Every row comes from one small tree of marks. The marks that hang from a mark follow it in brackets, in the order of their numbers. Every link used is in the known rows. Which tree was each row made from?
Known rows
k920{k807{k54 k138}}: [ 0.03  0.05  0.08  0.05 -0.04 -0.03  0.05 -0.11 -0.02 -0.03 -0.06  0.28
 -0.03 -0.05  0.16  0.10 -0.10  0.09  0.07  0.18  0.26]
k138{k859{k807{k82{k573{k54}}}}}: [ 0.38  0.05  0.03  0.08 -0.04 -0.08 -0.08 -0.02 -0.08  0.01 -0.04  0.22
 -0.07  0.04 -0.61  0.05  0.00 -0.11 -0.08 -0.02  0.25]
k859{k807{k54}}: [ 0.19  0.02 -0.02  0.09 -0.15 -0.12  0.00  0.04 -0.10  0.03  0.05  0.22
 -0.10 -0.05  0.00  0.04 -0.04 -0.06 -0.07  0.00  0.10]
k138{k859{k807}}: [ 0.35  0.00 -0.07  0.07 -0.07 -0.14  0.07  0.19 -0.06  0.00  0.05  0.25
 -0.10 -0.03 -0.19  0.05 -0.03 -0.14 -0.23  0.02  0.27]
k807{k82{k573}}: [ 0.30  0.10  0.14  0.10 -0.01  0.06 -0.04  0.05  0.03 -0.17 -0.03  0.23
 -0.03  0.00 -0.38  0.05 -0.01  0.06 -0.02 -0.04  0.21]
k859{k138 k807{k82{k573{k54}}}}: [ 0.32  0.08  0.14  0.10 -0.08 -0.16 -0.08 -0.09 -0.14  0.09 -0.07  0.20
 -0.03  0.01 -0.48  0.14  0.04  0.01  0.00  0.03  0.18]
k859{k138 k807{k54}}: [ 0.26  0.01  0.03  0.11 -0.15 -0.24  0.03  0.04 -0.16  0.07  0.07  0.23
 -0.09 -0.08 -0.01  0.16 -0.01 -0.04 -0.07  0.11  0.12]
k859{k807}: [ 0.24  0.03  0.00  0.08 -0.09 -0.07  0.04  0.13 -0.07  0.06  0.00  0.22
 -0.09 -0.04 -0.09  0.04 -0.01 -0.06 -0.15 -0.03  0.19]
k920{k807{k54}}: [ 0.09  0.07  0.03  0.13 -0.08 -0.02  0.08 -0.03 -0.04 -0.10 -0.02  0.24
 -0.13 -0.07  0.14  0.12 -0.09  0.06  0.07  0.12  0.24]
k573{k54{k82}}: [ 0.14  0.06  0.11  0.13 -0.06 -0.18  0.05 -0.15 -0.03 -0.04 -0.12  0.12
 -0.14 -0.01 -0.15  0.03 -0.08  0.03  0.03  0.00  0.24]
k54{k573}: [ 0.17  0.11  0.05  0.07 -0.12 -0.04  0.12  0.15  0.05 -0.15 -0.06  0.17
 -0.17 -0.03  0.02 -0.01  0.00  0.12 -0.02 -0.07  0.20]
k138{k859{k807{k82}}}: [ 0.42  0.02 -0.06  0.06  0.02 -0.15 -0.02  0.19 -0.03 -0.04  0.05  0.24
 -0.04 -0.02 -0.37  0.11 -0.02 -0.09 -0.12  0.01  0.25]
k920{k859}: [ 0.14  0.09  0.09  0.09 -0.15  0.02  0.04  0.15  0.01 -0.16 -0.06  0.29
 -0.09 -0.12  0.06 -0.09 -0.06  0.02 -0.14  0.04  0.32]
k859{k138 k807}: [ 0.30  0.02  0.05  0.10 -0.11 -0.20  0.08  0.13 -0.13  0.08  0.01  0.23
 -0.08 -0.08 -0.07  0.16  0.03 -0.03 -0.16  0.07  0.19]
k859{k138}: [ 0.30  0.06  0.08  0.10 -0.07 -0.16  0.12  0.10 -0.05 -0.10 -0.06  0.23
 -0.08 -0.05 -0.05  0.12 -0.03  0.06 -0.12  0.10  0.28]
k859{k138 k807{k82}}: [ 0.34  0.03  0.05  0.08 -0.02 -0.23 -0.04  0.11 -0.10  0.04  0.01  0.21
  0.00 -0.06 -0.25  0.21  0.03  0.03 -0.06  0.03  0.18]
k920{k138}: [ 0.16  0.09  0.01  0.10 -0.09  0.08  0.05  0.00  0.02  0.00 -0.03  0.23
 -0.10 -0.03  0.01 -0.05 -0.09  0.02 -0.06 -0.01  0.28]
k859{k138 k807{k54 k82}}: [ 0.31  0.01  0.04  0.10 -0.09 -0.28 -0.08  0.02 -0.13  0.01  0.05  0.21
 -0.02 -0.06 -0.19  0.23  0.00  0.02  0.02  0.07  0.09]
k82{k573{k54}}: [ 0.20  0.11  0.11  0.12 -0.12  0.03  0.05 -0.11 -0.03 -0.07 -0.15  0.20
 -0.11  0.05 -0.29 -0.07 -0.04  0.02 -0.08 -0.01  0.27]
k807{k82{k573{k54}} k138{k859}}: [ 0.31  0.07  0.11  0.02  0.02 -0.07 -0.06 -0.11  0.03 -0.09 -0.15  0.24
  0.02  0.08 -0.55 -0.01 -0.05  0.02 -0.03  0.07  0.34]
k54{k82 k573}: [ 0.11  0.07  0.13  0.11 -0.09 -0.14  0.10  0.08  0.05 -0.14  0.00  0.14
 -0.23 -0.06  0.01  0.05  0.00  0.12  0.09 -0.08  0.14]
k920{k138 k807{k54{k82}} k859}: [-0.13  0.06  0.13  0.14 -0.17  0.07 -0.02 -0.13 -0.03 -0.02  0.09  0.28
 -0.19 -0.19  0.34  0.00 -0.11  0.02  0.18  0.13  0.24]

Which tree is each row?
[ 0.28  0.03 -0.09  0.06 -0.09 -0.01  0.03  0.11 -0.05  0.10  0.08  0.26
 -0.13 -0.05 -0.11 -0.01 -0.06 -0.15 -0.17  0.02  0.27] -> k920{k138{k859{k807}}}
[ 0.25  0.06  0.20  0.03  0.04  0.04 -0.07 -0.02  0.07 -0.09 -0.06  0.27
  0.05  0.02 -0.37  0.03 -0.04  0.09  0.01  0.00  0.23] -> k807{k82{k573} k138}
[ 0.32  0.03  0.09  0.03  0.01 -0.04 -0.09 -0.01  0.04 -0.18  0.03  0.30
  0.02  0.04 -0.41  0.04 -0.08  0.00  0.01  0.13  0.25] -> k807{k54 k82{k573} k138{k859}}
[ 0.33  0.03  0.12  0.11 -0.11 -0.15 -0.11  0.01 -0.13 -0.01  0.09  0.25
 -0.03 -0.04 -0.34  0.19  0.04 -0.01  0.03  0.05  0.07] -> k859{k138 k807{k54 k82{k573}}}
[ 0.19  0.04  0.00  0.00 -0.10 -0.16  0.07  0.08  0.05 -0.17 -0.01  0.23
 -0.12 -0.01  0.00 -0.02 -0.06  0.06  0.00  0.11  0.24] -> k807{k54{k573} k138{k859}}
[ 0.16  0.01  0.00  0.04 -0.01 -0.09  0.09 -0.04 -0.01 -0.08 -0.03  0.31
 -0.07 -0.04  0.04  0.12 -0.12  0.01 -0.01  0.25  0.36] -> k920{k807{k54 k138{k859}}}
[ 0.21  0.07  0.16  0.02 -0.02 -0.06 -0.14 -0.14 -0.05  0.14 -0.12  0.21
  0.05  0.06 -0.47  0.00 -0.01  0.01  0.01 -0.01  0.17] -> k859{k807{k82{k573{k54}} k138}}
[ 0.13  0.04  0.06 -0.02 -0.10 -0.16 -0.12  0.04  0.00  0.01  0.01  0.19
 -0.03  0.00 -0.11  0.07  0.03  0.11  0.16 -0.02  0.03] -> k859{k807{k54{k573} k82 k138}}
[ 0.34  0.03  0.04  0.00  0.09 -0.14 -0.02  0.10  0.08 -0.13 -0.06  0.27
  0.06  0.02 -0.33  0.07 -0.08  0.04 -0.06  0.10  0.36] -> k807{k82 k138{k859}}
[ 0.37  0.05  0.14  0.10 -0.06 -0.10 -0.06  0.08 -0.10  0.04  0.05  0.26
 -0.02 -0.04 -0.37  0.19  0.06  0.01 -0.05  0.02  0.14] -> k859{k138 k807{k82{k573}}}
[ 0.25  0.00  0.00  0.04 -0.05 -0.15  0.05  0.01  0.01 -0.14  0.00  0.28
 -0.04  0.00 -0.08  0.01 -0.12 -0.02 -0.09  0.17  0.31] -> k807{k54 k138{k859}}
[ 0.24  0.02  0.08 -0.01  0.03 -0.13 -0.09  0.04  0.00  0.08 -0.05  0.23
  0.08  0.00 -0.24  0.08 -0.01  0.03 -0.01  0.00  0.18] -> k859{k807{k82 k138}}
[ 0.09  0.02  0.10 -0.01 -0.12 -0.11 -0.19  0.01 -0.04  0.01  0.01  0.30
  0.05 -0.09 -0.05 -0.02 -0.04  0.01  0.02  0.08  0.15] -> k920{k859{k807{k54 k82 k138}}}
[-0.02  0.07  0.16  0.03 -0.06  0.06  0.05  0.02  0.03 -0.03 -0.11  0.36
 -0.03 -0.14  0.23  0.02 -0.08  0.09 -0.02  0.18  0.39] -> k920{k807{k138} k859}
[ 0.25  0.13  0.13  0.11 -0.05  0.02 -0.06 -0.12  0.00 -0.10 -0.15  0.19
 -0.05  0.05 -0.47 -0.01 -0.03  0.07  0.04 -0.03  0.24] -> k807{k82{k573{k54}}}
[ 0.30  0.02 -0.07  0.04 -0.11 -0.21 -0.04  0.18 -0.02 -0.15  0.10  0.19
 -0.14 -0.02 -0.22  0.08  0.02 -0.01  0.04 -0.01  0.11] -> k138{k859{k807{k54{k573} k82}}}
[ 0.36 -0.01 -0.09  0.05 -0.04 -0.19 -0.06  0.12 -0.07 -0.09  0.09  0.23
 -0.07 -0.02 -0.30  0.11 -0.06 -0.10 -0.05  0.04  0.17] -> k138{k859{k807{k54 k82}}}
[ 0.24  0.05  0.05  0.05 -0.15 -0.29 -0.05  0.10 -0.08 -0.05  0.06  0.17
 -0.10 -0.05 -0.11  0.20  0.07  0.09  0.12  0.03  0.04] -> k859{k138 k807{k54{k573} k82}}
[ 0.17  0.11  0.04  0.07 -0.11 -0.12 -0.02  0.09  0.03 -0.25 -0.01  0.15
 -0.12 -0.01 -0.10  0.04 -0.01  0.16  0.16 -0.05  0.10] -> k807{k54{k573} k82}
[ 0.15 -0.01  0.11  0.10 -0.18 -0.35  0.04  0.04 -0.11  0.04  0.12  0.14
 -0.21 -0.11  0.07  0.20  0.05  0.04  0.12  0.05  0.00] -> k859{k138 k807{k54{k82 k573}}}
[ 0.20  0.10  0.19  0.03  0.01 -0.01 -0.09 -0.18  0.03 -0.04 -0.20  0.21
  0.04  0.07 -0.45 -0.04 -0.04  0.10  0.05  0.01  0.25] -> k807{k82{k573{k54}} k138}
[ 0.20  0.00  0.07  0.00 -0.03 -0.17 -0.13 -0.03 -0.03  0.05  0.01  0.23
  0.07 -0.01 -0.17  0.09 -0.04  0.02  0.06  0.04  0.10] -> k859{k807{k54 k82 k138}}
[ 0.11  0.07  0.18  0.07  0.01  0.07 -0.08 -0.14  0.00 -0.08 -0.03  0.30
  0.02 -0.02 -0.15  0.13 -0.06  0.12  0.17  0.14  0.21] -> k920{k807{k54 k82{k573} k138}}
[ 0.08  0.04  0.04  0.00 -0.18 -0.15  0.00  0.04 -0.02  0.05  0.02  0.21
 -0.09 -0.03  0.07  0.00  0.00  0.05  0.05  0.02  0.05] -> k859{k807{k54{k573} k138}}
[ 0.15  0.06 -0.08  0.11 -0.07  0.06  0.07 -0.03 -0.04 -0.06  0.06  0.28
 -0.17 -0.08  0.09  0.06 -0.13 -0.04  0.02  0.16  0.35] -> k920{k138{k859} k807{k54}}
[ 0.27  0.04  0.16  0.02  0.00  0.00 -0.12  0.00  0.00  0.08  0.00  0.27
  0.06  0.02 -0.36  0.06  0.01  0.01 -0.02 -0.02  0.13] -> k859{k807{k82{k573} k138}}
[ 0.08 -0.01  0.16  0.07 -0.04 -0.17 -0.01 -0.12  0.02 -0.04  0.01  0.21
 -0.04 -0.04  0.02  0.06 -0.10  0.05  0.09  0.08  0.14] -> k807{k54{k82} k138}
[ 0.05  0.07  0.12  0.12 -0.18 -0.10  0.06  0.01 -0.10 -0.11 -0.01  0.32
 -0.14 -0.19  0.27  0.15 -0.05  0.07  0.01  0.26  0.32] -> k920{k807{k54} k859{k138}}
[ 0.20 -0.03 -0.01  0.09 -0.17 -0.27  0.05  0.13 -0.06 -0.06  0.16  0.16
 -0.26 -0.07 -0.05  0.10  0.00 -0.07  0.05 -0.01  0.08] -> k138{k859{k807{k54{k82 k573}}}}
